Each row was made from one walk, in order. Every step used is in the known rows, and no mark comes twice. Write each row's walk.
In the rows, zero is written as 128.
Known rows:
l/m/t/p/s: [142 134 114  72  99 183 168 126 117  74 126 152 132 100 164 117 124 143
 109]
l/m/s/p: [130 135 115  75  96 156 117 107 137 150 127 129 137 109 184 111 135 136
  99]
g/s: [181 136  90  99 150 146 126 107 147 148 150 129 133 112 182 117 132 148
 121]
p/s/m/l: [158 116 111  89  69 148 145  96 133 102 124 119 135 113 161 101 116 135
 102]
l/m/s/p/t: [141 132  97  67 124 151 127 102 125 144 120 128 138 121 178  99 116 139
 110]
g/s/p/t: [195 137  62  87 181 153 147 100 132 168 142 122 125 112 172 109 125 158
 122]
s/m: [175 134 117  84  52 137 133  91 127 145 137 122 139 106 174 130 132 129
  97]
t/p: [180 141 101  90 108 168 152 133 121 129 138 140 134 105 161 135 135 139
 107]
l/m: [145 137 118  71  85 142 116 108 127 120 142 134 137 108 185 125 127 137
 113]
s/p: [171 139  89  79 102 154 145 117 132 164 146 126 130 102 169 134 147 141
 107]
t/p/s/m/l: [168 121 115  94  67 171 162 108 119  93 115 127 130 104 150 107 116 139
  93]
l/m/s/p/t/g: [140 132  98  75 134 168 126 126 121 140 129 135 129 102 174 105 133 136
 104]
l/m/t/g: [141 134 125  79  45 168 143 128 126 103 145 145 127  89 180 134 145 129
 103]
m/t/g: [168 133 105  92  60 168 161 139 133 120 149 144 128  94 168 139 151 126
 105]
g/s/p/t/m/l: [176 125  87  90  88 146 145  94 126 125 137 117 119  99 178 110 128 162
 122]
l/m/s: [130 131 126  78  95 145 105 107 139 124 127 135 146 121 187 108 123 130
 106]
l/m/t: [141 135 125  72  37 149 143 103 130 109 137 137 137 107 184 128 128 132
 107]
m/t: [169 134 105  85  52 148 161 115 138 123 142 136 139 114 170 133 135 130
 110]

Write each row's walk:
[188 119  99 108  92 155 140  92 129 123 128 116 120 102 170 100 114 143
 103]  p/t/g/s/m/l
[157 133  95  87 114 154 135 118 145 168 132 128 138 115 171 115 143 134
 100]  m/s/p
[192 133  72  99 186 161 136 126 130 136 151 136 125 105 172 111 130 148
 126]  p/t/g/s
[167 130  77  88 146 168 144 137 128 157 134 134 129 108 162 109 141 133
 106]  m/s/p/t/g
[178 139 107  90  52 173 179 127 124 115 133 144 134 105 160 139 135 134
 101]  m/t/p
[151 137 106  91  93 184 146 115 137 139 144 136 112  76 188 125 153 148
  99]  l/m/t/g/s/p
[170 135  88  85 165 176 159 141 120 105 138 147 134 106 152 119 132 145
 116]  t/p/s
[177 136  86 105 111 182 165 126 145 157 150 134 114  82 175 129 160 147
 101]  m/t/g/s/p
[147 131 120  84  59 134 117 119 135 119 141 138 145 109 184 125 145 132
 111]  t/m/s
[151 135 116  94  96 172 135 115 139 114 146 142 120  87 190 121 141 142
 108]  l/m/t/g/s
[166 125  95  76  36 143 153 108 112 113 136 120 126 101 167 122 131 148
 118]  s/p/t/m/l
[177 134  96 108 111 171 154 126 146 131 152 140 122  93 178 126 148 140
 109]  m/t/g/s
[168 122 124  94   4 137 137  86 133 125 124 112 135 112 170 119 120 129
  92]  s/m/l
[183 137  78  80 126 145 140 101 121 145 150 127 123  94 182 122 141 162
 125]  g/s/p/t/m
